Each row was made from one small tree. Brackets hold a mark, then the marks that hang from it, in alphabetical order. Every link used is in the known rows. Write each row's tree.
In the rows, zero is written as 128.
Known rows
{U {P {A T} {B D}} Q}: [191 124  43 118 102 113 148 113 179 116  96  95  93 134 130 120 116 106
 115 139 142]
{S P}: [167 129 141 137 103 136  72 184 106 134 106 129  59 122 129  80 122 120
 146 116 100]
{B {D {A {T U}}} P}: [184 110 152 122 127 124 130 112 107 120 108 112 116 128 103 109 117 104
 139  64 119]
{S {P {A {T {U Q}}} B}}: [199 127  70 126  92 133 115  91 132 121 105 123 106 131 139 129 127  61
 140  88 133]
{P A B}: [146 146  94 132 132 124  89 135 158 125  97  87  64 146 132 103  93 118
 172 150 117]
{A {P B} T}: [180 146  92 133 104 102  75 116 128 165  94 119 112 109 108 122 122  87
 155 161 123]
{P A}: [144 134 116 123 141 117 104 168 141 124 107 121  41 133 136  95  93 113
 175 114  94]
{U P Q}: [175 111  69 136  61 117 125 158 123 113  93 144  41 120 140  88 112 123
 126  99  92]
{T A {U {Q {P B}}}}: [200 123  83 147  83 124 126 110 165 112  92 120 110 134 138  97  96 107
 124  88 118]
{T {A {P B}} {U Q}}: [200 127  71 145  88 121 138 110 157 116 103 115  91 126 130  98 112  85
 148 103 130]
{D {B {P A}}}: [160 124 142 129 118 113  64 125 133 109 123 102  62 136 118  70 128 112
 142 138 124]
{A {P {B D}} {T {U Q}}}: [199 127  64 140  79 105 156  94 145 158  86 108 150 110 130 128 123  75
 128 113 135]
{D {A P T}}: [175 106 120 112 128 108  85 134 108 141 125 134  57 115 104 105 116  91
 166 137 125]
{A P T}: [176 133 115 123 114  95  91 149 110 162 102 150  89  94 112 114 123  81
 159 129 100]
{Q {P {B {D {A T}}}}}: [181 113 115 123 127 117  87 117 156 142 102  78 118 141 111 107 100 130
 119 167 148]
{A {P {B D}} {T U}}: [197 143 101 146 117  99 130 106 152 169  92 100 154 112 113 120 116  81
 135 119 124]
{Q P}: [167 122 134 139 104 109  75 169 129 142  88 131  81 116 128  79  96 133
 134 126  88]
{Q {P {A T} {B D}}}: [182 136 108 119 144 103  99 126 186 142  92  82 133 130 116 112  99 115
 122 166 137]
{D {A P T} B}: [179 101 120 122 123  96  64 102 119 150 152 126  51 125 111  93 131  77
 147 157 143]

Write each row's tree
[172 117  74 142  55 122  83 128 138 132  73 106 102 128 142  96 103 133
 124 154 122] -> {U {Q {P B}}}
[181 143 101 132 117 102 107 130 152 168  93  90 133 112 109 116 121 101
 138 171 137] -> {A {P {B D}} T}
[174 110  67 130  92 129 161  83 136 136 104  98 113 145 141 136 105  92
 141  89 141] -> {P {B {D {A {T {U Q}}}}}}
[180 118  52 129  97 124 146 134 190  98  92  68  68 148 137  88 106 135
 114 151 142] -> {U {P A {B D}} Q}
[158 103 161 120 120 136 103 159 116 103 106  79  70 142 105  73 111 155
 141 130 133] -> {B {D A} P}
[171 112 106 133 114 126  65 123 136 126 114  76  54 144 108  83 104 125
 162 185 147] -> {D {A {P B}}}
[202 126  81 143 101 121 170 124 180 119 100  89 111 131 131  94 112  99
 130 113 143] -> {T {A {P {B D}}} {U Q}}
[180  94  61 132  79 138 133 124 163  97 103  65  51 158 131  84 106 152
 112 154 154] -> {U {P {B {D A}}} Q}
[197 143 114 131 145 127 121 114 164 137 108  88 130 137 122 116 119  81
 130 103 135] -> {S {P {A {T U}} {B D}}}
[198 138 108 134 148 101 123 102 187 145  93  92 154 132 120 116  95  95
 119 115 123] -> {Q {P {A {T U}} {B D}}}
[158  98 150 132 101 127  53 115 105 108 133  97  45 146 112  67 127 128
 141 140 137] -> {D A {B P}}
[204 128  47 146  70 112 167  92 155 138  85 117 132 123 136 127 118  93
 102  79 116] -> {A {T {U {P {B D}} Q}}}
[171 141 109 126 148 102 131 121 130 142 110 155  87 121 133 130  98  61
 173  48  81] -> {P {A {T U}}}
[203 116  75 141  90 121 166 139 150  93 110 158  50 126 138  89 107  95
 127  32  88] -> {T A {U P Q}}
[182  94  80 117  87 122 113 106 149 131  97  85 114 139 128 115 107 125
 114 162 160] -> {U {Q {P {B {D {A T}}}}}}
[197 134 131 141 137 109 128 152 150 125 118 142  74 114 114  82 105  86
 160  75  96] -> {T {A P} U}
